Each row was made from one walk, in order. Every step used is in the known rows, and no mark comes twice. Write each row's walk.
(in the rows, 128 means zero)
Known rows:
E > Q > R: [134 140  76 159  97 143 162 136 122 131 126 148 137 106 126 101 137 158
 106 130 125 182 136 168 136 146 189 120 117 128 134 144 131  98 118 135
 117 123 145 130 161 113 136 129  97 120 157 143 137 114 139 109 132 110
 133 118 128 153 128]
E > Q > F: [136 128  99 161 142 133 106  96 144 125 130 122 132 110 134 107 134 164
  98 117 134 131 125 171 120 136 205 133 103 152 131 143 128 156 108 143
 101 111 156 132 140 175 141 135 104 114 151 139 134  87 136 114 125 113
 133 144 172 166 177]
Z > Q > J > F: [ 91 140 153 113  79 153 150 104  90 106 138 128 125 117 129 112 147 196
 125 125 142 172 171  64  85 141  97 144 135 117 140 132 127 125 129 109
 119 129  71 113 142 192 181 128 102 113 144 162 132 115 109 189 106 149
 116 165  97 173 116]
F > E > Q > J: [144 104  81 145  78 144 144  91  92 127 132 103 117 131 130  73 159 169
 103 122 154 130 109 124  90 144 199 117 167 125 130 136 122  61 118 126
 110 113  95 118 182 172 130 126 101 120 138 131 137 158 143 119 129 108
 123 178 136 155 105]
E > Q > J > F: [142 115  92 145  86 162 148  85 104 122 128 139 116 109 131 104 119 179
  85 109 150 164 169 113  87 140 191 148 135 134 127 140 124 139 133 122
 104 123  82 127 158 190 151 138 102 108 160 160 128 120 113 126 130 139
 131 162 109 164  91]
Q > Z > F: [108 149 125 125 140 145 133 123  92 120 131 128 117 118 121 124 107 178
 141 119 136 159 131 184 139 146 120 123 148 101 127 110 129  94 109 178
 115 111 119 139 144 195 153 125 144 142 134 142 151 115 127 152 121 134
 128 163  95 134 114]
E > Q > Z > F: [132 142  83 152 137 162 128 123 100 120 119 130 115 110 116 103 120 187
  98 117 139 172 128 207 138 144 186 136 166 123 129 124 134  93 101 164
 100 108 119 150 146 211 165 136 118 125 152 152 154 120 131 128 105 142
 137 162 103 144  93]
R > F > Z: [137 118 148 112 134 151 111  90 114 119 118 120 114 108 121 159 133 115
 140 110 136 111 103 124 131 133 133  95 135 133 133 127  91 132 136 155
 120  83 101 124 135 127 146 153 122 119 118 136  77 141 131 113 117 130
 153 154 158 132 154]
J > Q > F: [102 145 123 120 165 114  86 105 146 139 124 129 144 106 135 119 176 164
 137 114 110 147 151 167 135 148 171 125 132 107 135 133 112 166 123 139
 102 115 160 109 103 185 138 133 134 110 116 136 137  93 129 158 115 137
 117 142 179 130 217]
Z > Q > R > F: [ 80 164 159 122 107 134 144 107 133 106 130 115 143 130 109 137 153 153
 162 151 129 186 138 119 129 153 123  87 160 120 138 121 107  57 132 143
 104 115 116 131 160 110 179 149 108 127 135 142 127 157 143 153 105 135
 145 103 160 171 199]
F > E: [136 103 127 123 107 125 124 146 113 129 149 103  91 129 123 111 141 140
 125 138 140 114 107 121 143 125 117 125 170 120 130 120 125  90 134 129
 125 121 137 122 172 121 123 114 122 132 103 135 150 141 124 140 127 120
 129 146 120 113 118]
Q > Z > F > E: [130 140 126 119 128 143 128 126  81 111 150  99  97 125  99 102 130 178
 139 123 140 142  95 186 139 140 126 124 197  88 140 111 123  39 115 172
 108  97 128 122 176 180 139 126 130 130 114 134 170 146 146 144 106 126
 117 176  92 117  94]
Z > F > R > Q: [ 70 147 173  95 152 110 126 150 152 132 104 127 140 164 115 137 114 139
 143 148 151  98  99 162 117 130 131 125 153  98 131 112 114 145 130 178
 110 121 132 136 127 153 172 150 126 150 122 142  95 114 140 121  94 148
 130 110  87 119  95]
Z > F > R > Q > E: [ 57 146 165  97 177 111 137 160 144 135  99 111 132 151 110 142 117 153
 134 148 152 151 119 155 127 161 132 121 169  91 144 127 132 181 107 164
 142 119 162 163 122 161 170 142 143 147 135 148  87  92 144 137 100 156
 148 134  79 129 119]
R > Q > Z > F > E: [ 63 126 156 101 119 115 123 146 119 134 140 105 100 147 100  98 135 172
 167 115 149 114 108 188 137 141 120 124 200  87 139 120 144  28 109 163
 102 101 119 121 201 170 169 139 127 148 120 136 151 129 133 142  87 146
 131 173  58 104  82]
Z > F > R: [138 147 135 119 147 133 138 139 110 114 107 123 135 139 115 140 120 160
 108 162 147 108 103 144 135 130 137 140 165 110 131 117 103 163 125 186
 128 128 146 133 109 167 135 126 141 136 114 142 110 126 144 152 114 141
 119 101 126 127 123]
Q > J: [133 140 123 132  99 130 160 100 101 131 129 126 135 115 114 121 135 131
 103 130 133 142 131  98 100 145 131 124 129 112 133 135 127 113 120 121
 139 129  79 126 127 168 136 127 117 121 132 113 119 129 144 131 132 120
 115 161 142 138 127]
E > Q > F > R: [147 120  89 152 165 121 113 104 130 132 103 132 130 125 126 110 127 164
  77 151 124 137 107 172 115 138 215 142 124 132 134 151 105 204 118 157
 100 121 162 127 114 164 127 130 122 111 147 160 120  97 152 117 110 122
 126 140 169 186 167]
J > Q > F > Z: [115 137 151 110 153 104  83 101 112 130 132 137 113  77 114 162 180 150
 123  93 119 144 134 159 129 141 175 139 138  99 146 132  92 204 124 139
 108  98 132 109 118 179 134 133 107  94 114 125 105  66 134 160 104 121
 112 166 179 148 201]
R > Q > J > F: [ 62 137 181 101  92 125 136 113 137 134 125 127 133 141 124 117 133 157
 158 128 156 124 168 104  93 163 117 126 125 126 136 145 137 114 124 104
 123 127  81 127 150 180 171 146 107 134 132 154 109 109 115 130 103 137
 127 171  65 123  74]
R > Q > J > F > E: [ 70 119 172  88  61 113 144 120 135 140 144 111 102 136 118  83 146 152
 144 109 164 108 155  97  99 141 106 132 182 104 143 142 139  80 139 109
 113 104  95 108 207 181 156 146  91 134 119 163 135 120 109 141 101 147
 123 177  66 118  69]
J > Q > F > R: [107 155 140 109 171  93  96 109 140 133  85 144 148 123 123 130 161 166
 101 158 116 131 134 169 134 149 168 142 136 106 145 133  84 215 140 153
 107 130 151 114  78 165 139 137 141  97 111 131 110  96 144 165 120 144
 106 122 189 147 199]
Q > R: [117 153 102 125  95 114 161 140 117 134 138 155 130 119 121 112 134 138
 130 141 132 169 147 142 148 144 126 125 124 115 129 135 120  94 123 121
 124 128 139 119 138 101 124 126 112 125 129 134 141 122 134 125 134 116
 142  98 145 132 145]
Z > Q > J > F > E: [ 92 123 140 108  71 149 135 103  94 103 148 110  93 118 116 104 162 198
 126 143 153 158 152  77  90 155 103 128 185 129 132 130 132  76 134 115
 100 106  79 101 178 186 177 121  90 128 120 168 133 132 116 187 104 145
 109 187  85 155 118]
Z > Q > R > F > E: [ 93 139 156 116  84 126 144 106 120 111 140  93 115 135 107 114 166 164
 159 148 136 167 114 115 135 146 128  89 190 112 131 126  99   4 131 150
  97  90 137 108 179 101 166 144  93 129 103 152 143 175 150 166  95 131
 143 116 151 147 180]
R > Q > Z > F: [ 48 147 159 105 142 135 116 135 130 135 127 132 130 149 101 116 120 159
 160 123 134 134 135 187 125 151 130 130 154  90 140 112 135  81 104 167
  95 113 116 153 161 187 173 150 122 137 137 136 138 119 133 131 100 146
 136 161  71 122  83]
Q > Z: [126 137 124 134 134 133 125 110  89 130 117 152 117 122 126 116 118 132
 128 131 119 162 136 155 142 139 114 124 132 113 130 133 130 110 108 135
 132 119 104 140 133 134 124 126 142 122 129 134 146 139 137 128 126 129
 132 166 106 124 109]
R > Q: [ 58 131 170 110 129 109 124 143 163 138 126 135 135 147 128 123 131 108
 157 128 129 109 131 137 124 136 128 111 126 111 123 121 140 110 128 120
 119 128 134 137 139 130 153 153 111 134 130 124 117 120 129 113 110 144
 132 144  80 119 113]
J > F > Q: [147 140 126 113 147 178 126 127 160 113 141 140 109 166 120 144 138 110
 107 102 157 127 147 129 148 136 102 140 138 132 130 130 153 147 132 129
 124 132 106 120 127 139 138 141  94 150 109 150 127  99 121 129 112 157
 130 145  87 134  98]
R > F > E: [140 103 146 119 122 141 126 118 132 130 138  74 113 137 120 103 148 122
 150 135 138  98  88 126 118 122 126  89 195 125 127 131 105  51 129 156
 120  95 126 120 160 126 147 150 121 135 101 133 135 171 134 131 106 137
 148 145 161 114 139]

Which walk is each row?
[132 127 150 119 155 162 120  99 166 112 115 101 130 171 115 131 143  83
 127 112 152 102 126 126 132 129 125  84 158 132 130 132 115  78 128 162
 125 112 113 136 117 126 150 169 100 157 125 129 104 143 136 108 105 140
 140 119 140 144 151]  R > F > Q
[134 160 114 104 118 153 163 142 132 119 150 162 113 140 119 145 131 122
 111 106 155 156 168 144 167 153  92 146 143 116 133 137 136 109 148 122
 125 124 124 114 142 111 134 139  88 141 101 153 140  89 133 119 112 144
 134 115  88 130 113]  J > F > Q > R
[ 57 152 176 118 136  99  94 113 176 150 136 130 133 147 118 127 127 127
 164 129 116 111 141 150 118 151 142 116 121 114 142 138 134 135 112 141
 109 127 153 126 141 172 152 157 111 138 124 133 133  78 140 117 112 132
 141 134 132 140 174]  R > Q > F
[120 144 146 138  99 131 145 118 150 129 117 114 149 135 119 119 126 128
 160 147 130 144 128 128 130 120 124  85 141 114 127 140  99  56 127 147
 113 104 121 123 151 103 148 144 103 132 125 140 123 152 138 119 120 134
 150  94 175 139 174]  Q > R > F
[ 99 146 136 115 153 113 136 143 122 141 117 114 122 102 133 141 151 156
 121 112 126 217 158 146 144 151 149 134 155 104 137 127 115 175 116 122
 140 125 154 144 106 131 145 134 140 107 123 130 108 121 113 154 124 138
 127 144 135 141 185]  J > Q > E
[146 114 107 137 121 166 112  89 106 130 120  98  88 136 115  80 132 151
 117 142 140 146 105 183 135 122 192  91 180 130 137 142 108  30 121 157
  92  78 103 144 190 135 146 145 108 128 127 137 154 184 135 116 112 129
 152 174 137 144 117]  R > F > E > Q > Z
[ 88 127 149 116 132 121  92 108 118 117 146  94 106 129 124 105 168 190
 125 144 125 126 105 125 113 130 139 113 167 121 135 131 132  84 127 144
  92 108 156  98 177 164 148 133 112 125 115 137 160 110 150 175 107 120
 122 163 142 168 202]  Z > Q > F > E
[100 156 130 108 157 136 116 129  92 125 103 164 137 111 121 128 145 192
 116 132 136 179 124 197 144 154 154 150 178  82 140 103 107 157 116 183
 106 111 114 141  90 169 161 130 160 103 109 152 132 126 135 173 106 160
 109 137 131 134 121]  J > Q > Z > F > R
[ 90 141 170 111 165 146 124 109  91 112 122 103  90 109 115 183 151 153
 132 126 139 195 115 108 129 163 129  88 152 118 136 130 103 153 127 150
 138  81 114 142 131 123 169 150 104 118 139 148  64 137 146 162 103 139
 143 158 128 179 195]  R > F > Z > Q > E
[129 115  79 150 158 141 104  83 113 120 130 141 108  90 127 139 139 145
  93 100 124 129 117 166 137 142 209 135 118 132 137 136 113 187 108 137
 109 107 138 116 150 173 140 140  88 111 146 150 109  83 145 119 115 105
 137 191 157 173 174]  E > Q > F > Z
[130 134 128 123 194 157 158 144 136 116 139 101 121 156 116 155 132 124
 105 109 159 175 132 164 145 159 121 122 187  97 135 120 152 136 114 169
 152 120 151 144 123 192 139 133 124 158 128 137 114  78 143 120 116 144
 139 134 101 137 138]  Z > F > Q > E
[130 129 104 156 101 145 160 101 153 133 114 126 145 123 130 118 130 142
 128 132 131 169 128 155 132 134 197  95 129 148 126 131 106  64 125 160
 108 109 129 126 161 107 152 157  91 130 148 148 127 159 135 107 128 116
 162 107 171 161 167]  E > Q > R > F
[101 146 148 115  88 124 136 115 135 139 140 106 127 124 113 106 187 160
 162 139 139 166 118 157 148 140 165  92 207  89 140 129  70  31 136 152
  97  86 124 103 164  97 159 139 109 121  94 143 145 173 138 142 104 137
 131 120 189 123 177]  J > Q > R > F > E
[ 97 142 141 117 157 130 122 122  79 109 134 126  86  92 121 179 150 168
 129 121 133 200 122 122 131 162 122 125 144 110 144 119 126 192 122 127
 140  97 119 134 138 129 150 127 104 124 137 144  82 106 144 173 109 142
 131 183  98 170 178]  F > Z > Q > E
[126 142 140 119 156 161 114  85 140 112 112 121 109 176 109 123 141  86
 122 126 136 144 131 153 143 132 111  85 164 112 130 136 125  52 116 171
 113 108  78 155 124 138 146 170 110 144 107 144 128 145 139 113  96 133
 144 160 127 153 144]  R > F > Q > Z
[ 89 138 177  89 130 114 123 134 154 134  96 156 131 158 125 135 109 131
 134 140 147  96 144 127 134 144 105 149 125 111 127 136 117 181 135 113
 110 134 122 136 141 123 163 153 113 132 126 167 105 100 128 127 107 153
 134 122  65 117  77]  J > F > R > Q
[119 146 134 115 160 129 128 139  77 116 101 150 137 137 115 123  99 164
 111 159 149 138 123 182 127 138 134 141 153 100 143 122 102 138 105 173
 115 113 104 138 110 172 156 126 152 124 129 154 127 130 145 155 117 136
 122 148 117 139 106]  Q > Z > F > R
[138 118 131 118  69 136 147 100  94 126 152 100  94 116 119  97 139 167
 127 132 161 123 144  92 106 145 111 131 180 116 129 140 122  94 135 107
 131 104  81  96 179 189 140 130  99 125 122 153 147 149 115 151 130 133
 125 180  97 126  93]  Q > J > F > E
[ 62 137 177 108 144 103 133 149 145 142 115 119 128 140 126 146 124 129
 154 114 139 175 143 135 131 159 122 109 140 112 138 132 141 147 119 120
 149 112 157 154 142 123 145 150 122 136 134 128 104  99 124 123 124 131
 145 137  79 123 150]  R > Q > E
[ 65 140 171 104 149  90 120 138 102 134  95 168 129 160 116 126 111 124
 124 146 127 125 122 160 134 143 121 116 126  88 137 126 112 131 113 122
 121 117 101 150 127 108 153 145 134 129 119 146 109 131 145 122 108 138
 130 151  73 141 100]  F > R > Q > Z
[128 125 129 125 147 121 102 100 107 130 140 131 108  97 120 159 138 126
 108 108 121 114 113 142 128 145 141 139 119 124 139 139 118 183 127 142
 121 100 138 108 140 171 114 143 123 104 137 140 112  82 147 139 111 119
 125 161 154 143 186]  Q > F > Z
[ 61 144 177 104 115 105 151 107 118 128 101 137 152 153 115 128 141 152
 139 145 160 104 113 128  87 152 134 112 166  84 135 117 121 130 109 159
 121 121 103 138 124 206 161 156 113 128 132 141  97 120 148 136  99 146
 125 135  98 129  97]  Z > F > R > Q > J
[133 149 132 106 132 174 127 115 114 110 130 151  87 150 123 119 125 127
 107 101 159 154 168 153 151 149  94 155 151 111 133 137 144 117 129 128
 110 115  82 124 139 156 143 139 109 143 103 153 145 117 119 123 107 143
 131 172  53 137  93]  J > F > Q > Z
[ 83 149 149 133 142 133 144 139 113 112 129 125 121 127 129 148 137 167
 130 129 133 205 142 108 113 155 125 115 148 116 134 119 139 153 112 121
 138 121 137 152 130 128 150 130 121 129 142 137 118 111 128 161 124 137
 134 142  96 174 179]  Z > Q > E
[134 110  86 148 102 147 147  98 112 121 123 144 141 115 129  84 139 150
  88 130 127 149 137 114  80 143 196 121 117 137 127 131 126 111 115 133
 122 121  90 132 141 170 136 135  97 111 160 145 116 134 136 113 132 115
 128 154 150 155 112]  E > Q > J
[127 140 138 123 113 143 156 108 105 124 131 133 124 114 105 172 128 108
 146 134 130 148 107 145 148 136 136 107 150 110 140 141  80 101 123 157
 114  95 105 113 151 112 144 153 100 124 126 133  94 133 153 124 112 121
 147 132 167 134 171]  Q > R > F > Z
